What can hang from each mark:
nira: kefif mizi regag safa
mizi: nira toru
kefif: nira
safa: nira
regag: nutu
nutu: kefif
toru: mizi safa

Every row comes from one small tree of marks. The marks that hang from a mark follow it in brackets, in alphabetical order. Every link used is in the known rows. Which tree was each row made from?
Known rows:
toru(mizi(nira(kefif regag)) safa): [-0.136 -0.255 -1.040  1.265 -0.580 -1.456  0.185  0.100  0.229  0.791
  1.013 -2.020  5.504 -0.170  1.437  0.419 -3.728  0.501  0.424 -1.156
 -0.655 -0.590 -1.188  0.886 -2.606]
mizi(nira(safa) toru): [-0.554 -0.634  1.198  1.482  1.825  0.146 -0.390 -0.634  0.216  0.056
 -2.314  1.499  2.904 -1.301 -0.767 -0.889 -1.581 -0.095  0.007 -0.803
  0.037  0.383 -0.563 -1.058 -4.064]
regag(nutu(kefif)): [-0.646 -1.350  1.449  0.076  1.088 -0.199  0.412  0.488  0.865 -0.335
 -0.629  1.144  0.870  0.222  1.799 -0.211 -1.857  0.582  0.495 -0.293
 -2.017 -0.982  1.728  0.799  3.445]
kefif(nira(mizi(toru(safa)))): [-1.245 -0.647  3.039  0.537  3.054 -0.790  1.148 -1.051  0.934 -0.286
 -3.463  2.319  1.735 -1.381  1.175 -0.882 -3.667  0.297  1.250 -2.526
 -0.929  0.865 -0.549 -2.702 -1.016]
regag(nutu(kefif(nira(mizi)))): [-1.083 -1.549  2.331 -0.525  2.189 -0.789  0.953 -0.339  1.285 -1.249
 -2.107  1.942  0.276 -0.458  1.971 -0.623 -2.574  0.238  1.671 -2.083
 -3.220 -0.633  2.554  0.039  4.044]
safa(nira(kefif regag)): [-0.389 -0.618 -1.918  0.909 -0.635  0.289 -0.822 -0.244 -0.075  0.518
  2.428 -3.440  4.060  1.151  0.864  0.102 -3.076  0.022 -0.379  0.235
 -0.634 -0.785 -0.114  2.830 -0.109]
nutu(kefif(nira(regag safa))): [-1.248 -0.954  1.357 -0.242  1.367  0.221  1.068  0.179  1.694 -0.996
 -1.651  1.404  1.511 -0.683  0.673 -0.533 -1.289  0.956  0.236 -0.631
 -2.015 -0.523  0.422  1.347 -0.180]
mizi(nira(safa)): [-0.394 -0.885  0.314  1.634  0.999 -0.222 -0.334 -0.343  0.230 -0.030
 -1.365  0.927  2.375 -0.504 -1.129 -0.310 -1.224 -0.119  0.300 -0.866
 -0.879  0.098  0.481 -1.022 -3.633]
nira(kefif regag(nutu) safa): [-0.534 -1.352 -1.122  0.623  0.361  0.613  0.990 -0.062  0.164 -0.451
  0.486 -0.634  2.473  0.234  2.532 -0.734 -1.468  1.491 -1.685 -0.213
 -0.579 -0.902 -0.051  2.567  0.280]
kefif(nira(regag safa)): [-1.163 -0.907  0.448  0.438  1.349  0.774  0.967 -0.170  1.087 -0.440
 -1.708  1.004  1.633 -0.040  0.597 -0.640 -0.304  0.992 -0.161 -0.828
 -1.207 -0.058  0.423 -0.046 -1.821]
safa(nira(kefif mizi(toru))): [-0.374 -1.039  0.181  1.116  1.238 -0.484 -0.919 -1.392 -0.056 -0.013
 -0.684 -0.841  3.651 -0.646  0.205 -0.262 -3.872 -0.709  0.365 -1.135
 -0.514  0.358  0.021  1.380  0.476]
safa(nira): [-0.369 -0.827 -0.229  1.420  0.491  0.073 -0.706 -0.415 -0.044  0.370
  0.445 -0.945  2.373  0.441 -0.527  0.177 -1.703 -0.062  0.858 -0.351
 -1.228 -0.120  1.441 -0.415 -0.733]
safa(nira(kefif mizi(toru) regag)): [-0.467 -0.470 -0.549  0.546  0.570 -0.297 -0.541 -1.353  0.434 -0.061
 -0.494 -1.618  4.179 -0.168  1.133 -1.066 -4.528 -0.340 -0.107 -0.530
 -0.759 -0.277 -0.650  3.276  0.011]
nira(regag(nutu)): [-0.651 -1.072 -0.311  0.298  0.488  0.133  0.655  0.166  0.741  0.317
 -0.556 -0.418  1.621  1.350  2.727 -0.938 -1.408  1.040 -0.408 -0.066
 -1.473 -1.007  1.120  1.273  1.286]
nutu(kefif(nira(mizi regag safa))): [-1.167 -1.150  1.827 -0.333  1.787 -0.737  1.437 -0.588  1.908 -1.485
 -2.951  2.558  1.149 -1.353  0.701 -0.883 -2.603  0.785  0.908 -1.347
 -3.040 -0.198  0.715  1.860 -0.126]
kefif(nira): [-0.978 -1.070  1.010  0.623  1.637  0.199 -0.263  0.152  0.524  0.292
 -1.224  0.756  1.224  0.762  0.280  0.214 -0.908  0.070  0.503 -1.238
 -0.974  0.114  1.620 -2.421  0.735]
toru(mizi(nira(kefif)) safa): [ 0.013 -0.671 -0.221  1.856  0.039 -1.458  0.051  0.111 -0.247  0.726
  1.030 -1.244  4.860 -0.614  0.381  1.534 -3.237 -0.016  1.130 -1.629
 -0.289 -0.156 -0.653 -1.192 -2.477]
toru(safa): [-0.570 -0.383  1.147  1.446  1.030 -0.637  0.556  0.105  0.259  0.654
 -0.781  0.706  1.967 -0.147  0.384  0.886 -2.398  0.929  0.433 -0.901
 -0.599  0.285 -0.221 -2.345 -1.205]
nira(kefif mizi(toru) regag safa): [-0.622 -0.798  0.327  0.669  1.480 -0.356  0.540 -1.172  0.953 -0.552
 -2.518  1.579  2.882 -1.303  1.102 -0.758 -3.859  0.875 -1.208 -0.725
 -0.234  0.212 -1.506  2.689 -1.231]
regag(nutu(kefif(nira(safa)))): [-1.196 -1.776  2.165 -0.046  2.180  0.501  1.739  0.180  1.183 -1.380
 -1.857  2.167  0.682 -0.824  1.090 -0.512 -0.605  1.197  0.697 -1.287
 -2.037 -0.631  1.779 -0.177  1.500]

Which tree is each row?
[-0.764 -0.102  1.588  0.731  1.582 -1.120  1.089 -0.926  0.962  0.068
 -3.215  1.511  2.537 -0.979  2.137 -1.099 -4.000  0.751  0.394 -1.143
 -0.850  0.274 -1.682  0.230 -1.487]
nira(mizi(toru(safa)) regag)
[-0.560  0.341 -0.328  1.018  0.311 -0.416 -0.502 -0.208  0.246  0.853
  0.446 -1.839  5.044 -0.097  1.499 -0.903 -4.570 -0.041 -0.631 -0.448
  0.277 -0.504 -2.659  1.207 -3.147]
mizi(nira(kefif regag) toru(safa))
[-0.908 -0.116  1.496  0.000  0.954 -0.513  0.834 -0.024  1.069 -0.102
 -0.798 -0.560  3.751 -0.876  3.009 -2.709 -4.565  0.412  0.849 -0.621
 -1.158 -1.368 -1.304  2.130 -0.712]
mizi(nira(regag(nutu(kefif))) toru(safa))
[-0.511 -0.861 -0.951  1.045  0.220  0.423  0.336 -0.073  0.309  0.000
  0.214 -0.233  2.821  0.072  0.759  0.488 -2.016  1.265 -1.586 -0.034
 -0.302 -0.252 -0.722  2.075 -1.218]
nira(kefif regag safa)
[-0.626 -1.111  0.523 -0.246  0.237 -0.718  0.738 -0.881  1.203 -1.075
  0.018 -1.016  2.221 -0.312  2.235 -1.675 -3.913  0.406  1.518 -0.751
 -3.371 -1.452  1.682  3.778  2.195]
safa(nira(mizi regag(nutu(kefif))))
[-0.297 -1.199  0.120 -0.190 -0.230 -1.281  0.709  0.322  1.135 -0.273
 -0.319 -0.651  3.627 -0.205  2.304 -1.084 -2.672  0.297  1.616 -0.719
 -2.547 -1.677  1.563  2.249  0.728]
toru(mizi(nira(regag(nutu(kefif)))))
[-0.668 -0.326  1.415  1.633  1.468  0.018  0.276 -0.764  0.154  0.509
 -0.481 -0.545  3.651 -1.191  0.012 -0.417 -3.148  0.288  1.018 -0.801
  0.404  0.387 -1.065 -1.196 -2.323]
mizi(toru(safa(nira)))
[-0.674 -0.824  1.034  0.086  0.490 -1.128  1.755 -0.874  0.920 -0.959
  0.500 -0.793  2.660 -1.048  2.569 -1.953 -5.004  0.774  1.756 -1.163
 -2.699 -1.359  0.325  3.003  0.877]
toru(safa(nira(mizi regag(nutu(kefif)))))
[-0.520 -0.350 -0.653  0.984  0.805  0.192 -0.415 -0.508  0.423  0.077
 -0.827 -0.648  4.484 -0.503  0.561 -1.124 -2.957 -0.001 -1.247 -0.163
  0.154 -0.330 -1.843  2.309 -3.470]
mizi(nira(kefif regag safa) toru)
[-0.437 -0.988 -1.124  0.765  0.059 -0.757  1.341 -1.181 -0.244 -0.490
  2.187 -2.766  4.002 -0.184  2.812 -0.991 -4.796  0.746  0.290 -1.326
 -1.589 -1.084 -0.341  2.620  0.281]
toru(safa(nira(kefif mizi regag(nutu))))
[-1.069 -1.078  0.804  0.281  1.877 -0.310  1.462 -1.021  1.317 -1.004
 -2.834  2.079  1.258 -0.659  0.653 -1.155 -1.802  0.797  0.430 -1.733
 -2.076  0.136  0.793  0.106 -1.474]
kefif(nira(mizi regag safa))
[-0.641 -0.070 -0.436  1.136  0.290  0.277  0.028 -0.571  0.201  0.544
  1.216 -2.869  5.267 -0.469  1.469 -0.754 -3.999  0.330 -0.193 -0.168
  0.499 -0.304 -2.352  1.961 -1.793]
mizi(toru(safa(nira(kefif regag))))
[-0.861 -0.854  1.197 -0.004  1.159  0.030  0.853 -0.379  1.218 -0.778
 -2.174  0.686  3.050 -1.347  1.848 -2.828 -2.851  0.639  0.149 -0.204
 -1.362 -1.242 -0.555  3.236 -1.084]
mizi(nira(regag(nutu(kefif)) safa) toru)
[-0.498 -1.110  0.620  0.307 -0.090 -1.010  2.154 -0.098  1.045 -0.503
  0.642 -1.799  4.131 -1.448  2.501 -0.768 -3.453  1.378  2.273 -0.956
 -1.637 -1.457  0.610  2.263  0.597]
toru(mizi safa(nira(regag(nutu(kefif)))))
[-1.167 -1.564  2.008 -0.411  1.802  0.182  0.676  0.407  1.121 -0.669
 -0.981  0.890  0.706  0.205  1.915 -0.288 -1.206  0.530  0.891 -1.174
 -2.245 -0.906  2.227 -0.422  3.568]
regag(nutu(kefif(nira)))
[-0.345 -1.006 -1.654  0.762  0.004  0.422  0.588 -0.220 -0.017 -0.249
  0.954 -1.761  3.574  0.275  1.679 -1.381 -2.263  0.506 -1.278 -0.426
 -0.733 -1.248 -0.047  2.779 -1.895]
mizi(nira(kefif regag(nutu) safa))
[-1.365 -0.928  2.000 -0.101  2.416 -0.543  2.168 -1.089  1.092 -0.583
 -3.241  1.032  2.213 -0.794  3.760 -2.407 -3.308  1.087  0.939 -2.283
 -1.239 -0.327 -0.372 -0.309  0.083]
kefif(nira(mizi(toru(safa)) regag(nutu)))
[-0.419 -0.532  1.002  1.521  1.059 -1.163  0.505 -1.291  0.100 -0.162
 -0.321 -0.315  2.593 -1.001 -0.149 -0.021 -4.085  0.240  1.694 -1.922
 -1.540  0.221  0.276 -1.180 -1.887]
toru(safa(nira(mizi)))
[-0.136 -0.776 -1.157  0.949 -0.540 -1.165  1.277  0.121 -0.096  0.401
  1.965 -2.653  5.253 -0.054  2.882 -0.627 -3.598  0.746  0.532 -1.212
 -0.755 -1.198 -0.608  1.221 -1.414]
toru(mizi(nira(kefif regag(nutu))) safa)
[-0.711 -0.999  0.543 -0.395  0.366 -0.193  0.617  0.592  1.280 -0.320
 -0.667 -0.160  1.456  0.557  2.773 -0.768 -2.228  0.919  0.022  0.180
 -2.260 -1.448  1.060  2.556  2.935]
nira(regag(nutu(kefif)))
[-1.422 -0.931  2.732 -0.655  2.390 -0.417  1.280 -0.909  2.125 -1.497
 -4.391  3.036  1.588 -2.122  1.045 -1.810 -3.380  0.743  0.579 -1.476
 -2.105 -0.012 -0.347  1.898  0.161]
nutu(kefif(nira(mizi(toru) regag safa)))
[-1.040 -1.071  2.486 -0.344  2.102 -1.130  0.174 -0.309  1.477 -0.818
 -2.443  2.333  0.545 -0.585  0.557  0.050 -2.750 -0.147  1.574 -1.774
 -2.670 -0.075  1.741 -0.307  2.444]
nutu(kefif(nira(mizi)))
[-0.731 -1.338 -0.164  0.556  0.890  0.449  1.589 -0.142  0.569 -0.485
 -1.480  0.700  1.292  0.006  1.961 -0.843 -0.842  1.667 -0.546 -0.317
 -1.098 -0.790  0.683  1.189 -0.992]
nira(regag(nutu) safa)
[-0.633 -1.078  0.405  0.095  0.320 -0.005  0.918 -0.069  0.991 -0.771
 -0.483 -0.140  2.471 -0.556  1.515 -2.050 -2.331  0.730  0.180 -0.218
 -2.199 -1.581  0.633  3.004 -1.037]
mizi(nira(regag(nutu(kefif)) safa))
[-0.187 -0.560 -1.208  1.486 -0.586 -0.824  0.678 -0.328  0.188  0.382
  2.142 -2.992  5.412 -0.691  1.156  0.871 -3.205  0.996  0.945 -0.878
 -0.208 -0.542 -0.850  1.434 -1.643]
toru(mizi safa(nira(kefif regag)))
[-1.193 -1.311  2.098  0.274  2.129  0.306  0.645  0.123  1.288 -0.950
 -1.777  2.539  0.872 -1.188 -0.370  0.163 -0.912  0.696  0.594 -1.136
 -1.864  0.024  0.935 -0.762  0.309]
nutu(kefif(nira(safa)))
[-1.214 -0.931  3.271 -0.331  2.872 -0.815 -0.131 -0.577  1.809 -0.917
 -3.971  3.025  1.184 -1.392  0.880 -0.924 -3.038 -0.184  1.392 -1.709
 -1.937  0.328  0.669 -0.247  2.500]
nutu(kefif(nira(mizi(toru))))
[-0.306 -0.769 -1.876  0.458 -0.436 -0.043 -0.377  0.147 -0.151  0.487
  2.178 -2.902  3.830  1.575  2.511 -1.155 -3.033 -0.058 -0.795 -0.223
 -1.333 -1.514  0.331  2.494  0.167]
mizi(nira(kefif regag(nutu)))
[-0.556 -0.040 -0.355  0.746  0.536 -0.207  0.557 -0.210 -0.032  0.580
  0.783 -2.300  5.097  0.091  3.104 -1.727 -4.482  0.362 -0.753 -0.695
  0.309 -1.065 -2.016  1.866 -1.735]
mizi(nira(kefif regag(nutu)) toru(safa))
